Known rows, with every step that occurs:
duso/sazi: [  2.8  -8.7   4.7   8.5 -16.4   6.0  52.9  -2.2  26.6  -3.2  -2.7  15.6
   4.9  15.3 -24.7 -12.0 -10.6 -39.1 -11.8  -1.7  -7.8  -2.4]
seva/mize/nabe: [-20.4  -5.6  10.6 -44.0  -1.7  22.3   3.5   6.8 -25.3  -2.0  19.8  -1.6
   1.5 -19.7 -14.8   6.0 -13.1  -8.9 -13.7  -9.4  14.0   0.3]
seva/mize/liku: [-19.5  -4.4  17.4  14.7  -8.3  24.7  37.9   6.8  -4.4  -2.4   3.2  -7.2
  -2.9 -15.4  -8.6  -0.3   2.6 -21.5 -25.9 -11.3  34.8  -2.6]
tegos/sazi: [-15.3  -8.0  -7.7 -13.1   8.3   8.3 -22.3 -29.0   6.5  -8.8   8.6  19.0
  -2.5   2.7 -11.7  10.9   4.1 -47.9 -13.4   0.0   4.4  -5.2]
liku/mize/gegiz: [-18.4  18.0   3.4 -39.2   5.4  -6.1 -30.6  12.5 -12.1  -1.8 -25.8  -6.3
  -2.4  29.0   6.5  30.4   8.8 -49.8 -11.3   2.3   8.7   3.3]
nabe/mize/bonal/sazi/seva: [ 12.5  -0.6 -11.0  19.1   9.7   0.3 -40.6  -8.3   0.9   3.8  -8.8 -18.0
  -1.9  38.0  22.0 -11.7  20.9  34.4  14.7   6.4 -20.4   1.6]
liku/mize: [-15.5  14.6   4.6   2.8  12.0  -8.0 -37.1   3.9  10.3  -2.5  18.8  -4.2
  -5.9  19.0  14.4  22.2  -1.0 -32.2 -13.7   1.8  -1.6   3.9]
nabe/mize/bonal: [ -1.3   7.1 -10.4  31.9   4.5  -1.0 -26.9  -3.3  -7.0   1.9   9.2  -8.2
   2.4   4.5 -14.0   9.0  20.0  17.6   4.0 -13.4  -8.5   0.5]
sazi/seva: [  2.6  -7.4   6.2   1.6 -11.4  13.0  26.4 -10.2  32.3  -5.0  20.4  -6.0
   4.0  31.3   8.1  -9.5 -12.0  -4.2  -5.9  22.4 -14.6  -1.4]
bonal/mize/nabe: [-14.0  -5.5   7.0 -50.3 -34.2 -10.7  19.5   6.8  -7.3   3.0  45.7  11.2
   4.3 -42.2 -35.8  27.2  12.6 -13.0  -2.4  -5.4   1.1   3.3]
bonal/sazi/seva: [ -0.6 -14.0   2.8  -9.4  -0.3  11.0  13.7 -12.6  25.8  -0.7  -8.0 -10.7
  -5.9  37.5  18.3 -18.1  -7.2   2.3  -3.2  16.7 -15.5  -2.3]
mize/bonal: [ -9.0  -5.1  -5.4  31.3 -11.1   1.9  20.6  -2.8  10.7   3.9 -16.2  -6.3
   2.6  -0.1 -21.4  -4.4  -1.5  21.1   8.9  -1.8  -1.6  -2.2]
liku/mize/bonal/sazi: [-14.0   9.9  -8.0  18.4  18.1 -18.8 -57.2   8.2  -2.8   7.3 -42.9 -15.1
  -8.7  19.0  20.3   7.2  10.2  12.7  11.0  -2.5  -3.9   2.8]
sazi/bonal/mize/nabe: [ 24.6   6.8  11.4 -47.9 -30.4 -13.8  37.8   6.3  -7.9   1.5  44.9  31.1
   9.7 -43.0 -24.7  15.3   3.8  25.2   2.9  -7.4   3.7   2.1]
gegiz/mize/bonal/sazi/tegos: [ 19.1 -11.7 -17.3  23.8  16.2 -33.1  20.3  15.5 -18.8  10.2 -33.2  -4.5
  -9.1 -29.7  -8.2 -16.5 -16.2  38.9  34.0  15.7 -32.0  -2.0]
gegiz/mize/bonal/sazi/seva: [ 17.2 -10.6 -16.3  25.2  19.7 -29.9  15.7  19.6   3.4   9.6 -38.1 -16.4
  -8.9  29.8  32.4 -24.5 -16.9  23.3  34.0  20.4 -27.2   2.7]
seva/mize: [-17.1  -7.8  10.2  -7.5   0.3  32.7   4.0  -1.1   9.8  -3.4  14.8  -3.0
  -1.0  -7.1 -11.2   2.3 -22.7   1.1 -24.1 -11.1   9.4  -3.9]
tegos/sazi/seva/mize: [ -4.1  -6.0   4.4 -20.1  12.1  29.9 -47.3 -23.7  11.1 -14.4  23.2  10.9
   5.2  18.5  21.6  -9.2 -21.4 -27.2 -16.4  14.3   3.1  -4.7]
nabe/mize: [ -6.4   5.2  -3.5   6.1   7.6   9.6 -18.1 -10.5   0.6  -3.2  37.3  -2.3
  -4.7  10.5 -12.8  19.2  17.5 -17.7 -18.4 -14.4  -5.8  -0.9]
gegiz/mize: [  1.1  -5.3  -9.0   7.8  18.1 -17.8  37.7  16.6   2.9   3.3   9.7  -0.3
 -11.0   1.4  -3.8   7.8 -19.2 -26.5   1.9   0.1 -12.5   1.0]
bonal/sazi: [-15.8 -15.9  -2.8 -10.8   3.0  12.0  13.3  -9.5  12.7   3.0 -21.4  -4.7
 -12.5   9.1  -8.3  -2.0   4.1  -2.5 -10.9  -6.9  -5.1  -4.1]
seva/mize/bonal/sazi/nabe: [-14.6  -2.3   1.7   0.6   6.1  16.9  -8.5   6.1 -17.4   3.0 -34.8 -22.4
   2.0 -25.9  19.1 -22.4 -23.1  32.2  10.3  -4.4  14.7   2.7]
nabe/mize/liku: [ -6.1   6.7   3.6  25.6  -1.2   3.4  16.5  -2.6 -12.8  -2.6  24.4  -5.3
  -5.9   2.3  -8.3  16.1  44.2 -37.7 -19.2 -12.6  20.7   1.0]
sazi/seva/mize/bonal: [  2.9  -4.1   7.2  21.1  -6.8  22.5  -6.3   2.3  15.2  -2.2   1.0 -15.6
   9.9  12.6  14.4 -23.7 -29.6  43.7   5.5  13.2  -5.8  -0.9]

Rows:
[ -8.4   9.3  -4.0 -38.7   2.4  10.9 -10.8   1.8 -20.7  -2.2  -5.6  -3.3
   0.5  18.6 -17.9  27.8  28.8 -34.2 -14.9 -13.0   3.6  -1.3]	nabe/mize/gegiz
[ 24.8   2.8  -3.7  -6.1  13.5   6.0  -3.7 -26.6   6.8 -11.6  10.8  37.7
   4.3   3.0  -0.8  -0.7  -2.6 -12.1  -8.7  -2.6   8.6  -6.6]	tegos/sazi/bonal
[  3.5 -14.8  -6.7  20.5 -10.4  -5.4   9.7  -9.7  -4.5   5.2 -31.1  -4.9
  -0.1 -30.8 -21.7 -20.1  -3.5  52.2  18.3  13.8 -20.7  -6.0]	mize/bonal/sazi/tegos
[  1.2   9.9  -3.7  18.8  15.0 -18.5 -57.8   4.8  10.3   4.3 -29.6 -20.7
  -4.1  46.8  47.1 -10.8   3.0  16.5  18.6  22.0 -14.6   5.3]	liku/mize/bonal/sazi/seva
[ 24.9   6.4  18.2   9.5 -36.7 -11.6  72.2   6.8  13.2   1.0  27.1  25.6
   7.5 -40.7 -19.6   9.4  20.5  14.7 -11.1  -8.0  25.2  -0.6]	sazi/bonal/mize/liku
[ -3.9 -13.9   9.4 -18.7   7.7  31.3 -11.2  -4.7  17.4  -1.7  -4.4 -14.0
  -5.7  25.5  25.5 -22.1 -22.0  15.8 -13.6   8.5  -7.8  -2.7]	bonal/sazi/seva/mize
[ -3.1  -0.9 -14.6  20.4  14.9  -0.8 -41.0  -7.0 -13.2   6.4 -23.2 -13.0
  -8.1  10.8  -4.8   1.2  28.7  26.9   7.4 -18.1  -9.2  -0.5]	nabe/mize/bonal/sazi
[  5.1  -3.8 -15.5  35.6  14.0 -26.8  29.4  21.9  -4.7   9.2 -17.9  -6.5
  -5.1  -3.2  -6.1  -1.7 -19.2   9.2  23.5   1.3 -11.9   2.6]	gegiz/mize/bonal
[ 26.3   4.6  11.2  -9.7 -26.9  -2.0  37.8  -0.4  27.7   0.7  45.1  27.9
   8.6 -33.6 -21.2  12.8  -5.6  35.9  -8.6  -9.1   1.1  -2.5]	sazi/bonal/mize
[ 15.2  -4.9  23.4  19.5 -21.0  17.9  62.7   9.8  17.9  -8.6  -1.8   3.5
   8.6  21.9  13.7 -33.6 -12.7 -39.0 -17.1  15.0  16.5   0.7]	duso/sazi/seva/mize/liku
[  0.1  17.2  -6.3  21.9   1.9  -5.5 -16.7  -0.4 -22.4  -2.1  20.5 -16.0
   8.9 -13.8   9.5   1.0   9.6   7.0  12.6  -1.5   3.2   8.0]	sazi/nabe/mize/bonal
[ 17.2  15.7  -5.1  28.5  -6.7 -14.0   8.6   6.5 -13.5  -3.4   3.4  -1.8
  16.0  -1.8   2.5 -15.1   2.5 -19.5  13.8  -1.5  -1.5   8.4]	duso/sazi/nabe/mize/bonal
[ -6.5   5.5  -4.2 -19.0  17.2   3.1 -21.7  -7.2 -20.4  -1.1  15.5 -15.1
  -4.7  -3.4  21.1   3.3  16.1 -19.8  -5.5  -6.8   3.3   5.6]	bonal/sazi/nabe/mize
[-10.9  16.0  -2.8  31.6   7.6 -17.0 -45.1   8.8   1.9   2.3  -4.2 -10.9
  -0.3  13.7   9.6  13.7   1.2   2.9   8.5   2.8  -1.9   4.5]	liku/mize/bonal
[ 23.3  10.9  10.0 -51.1 -33.7  -2.0  44.5  10.1   5.1   1.9   0.0  26.6
  12.2 -24.6 -27.1  20.2   5.0  16.6  -5.8  -8.5  10.0  -3.3]	sazi/bonal/mize/gegiz
[-12.2 -14.2  -9.8  17.8  -1.8   1.5   5.9  -3.8   6.2   8.8 -47.3 -11.8
  -5.7   6.0 -11.3 -11.5   6.6  31.6  10.9  -6.9  -5.5  -2.3]	mize/bonal/sazi
[-14.5 -10.8  -1.0  10.8   7.9  21.1 -19.1   2.5  -2.9   6.6 -43.6 -13.8
  -6.5  -7.1  -2.7 -13.4 -13.9  46.1   0.3 -15.3   5.2  -3.4]	seva/mize/bonal/sazi
[ 22.6   8.2   8.4  -2.9 -20.0 -13.8  22.3 -14.0   1.5  -6.4  26.3  44.1
   7.1 -41.4 -12.2  14.8  28.3 -22.8  -9.5  -6.1  35.8  -3.0]	tegos/sazi/bonal/mize/liku
[ 22.9   5.3   1.7 -61.6 -13.0 -16.0 -13.5 -11.7 -18.4  -6.2  44.2  50.7
  11.1 -45.5 -17.2  20.7  13.6 -11.0   2.6  -5.9  11.6  -0.7]	tegos/sazi/bonal/mize/nabe
[-12.7  18.1  -3.0   8.0  16.9 -25.6 -47.5  11.9 -17.5   4.0 -31.6 -23.6
  -3.7  -0.4  41.8  -3.8   0.0   0.0  20.3   9.4   6.3  10.0]	liku/mize/bonal/sazi/nabe
[  0.1  -5.0  -6.4 -29.9  13.8 -27.5  38.7  23.7 -32.1   5.0  13.0   2.6
  -8.3  -9.4  -5.4  11.3  -9.4 -35.2  12.2   1.6 -10.2   4.8]	gegiz/mize/nabe
[  0.8  -3.2  -3.9   8.8  10.2  19.7 -56.2 -16.6   3.2  -9.7  -1.8   3.5
  10.6  14.0  21.4 -19.1 -21.7   7.7   5.7  14.6   2.2  -3.3]	tegos/sazi/seva/mize/bonal
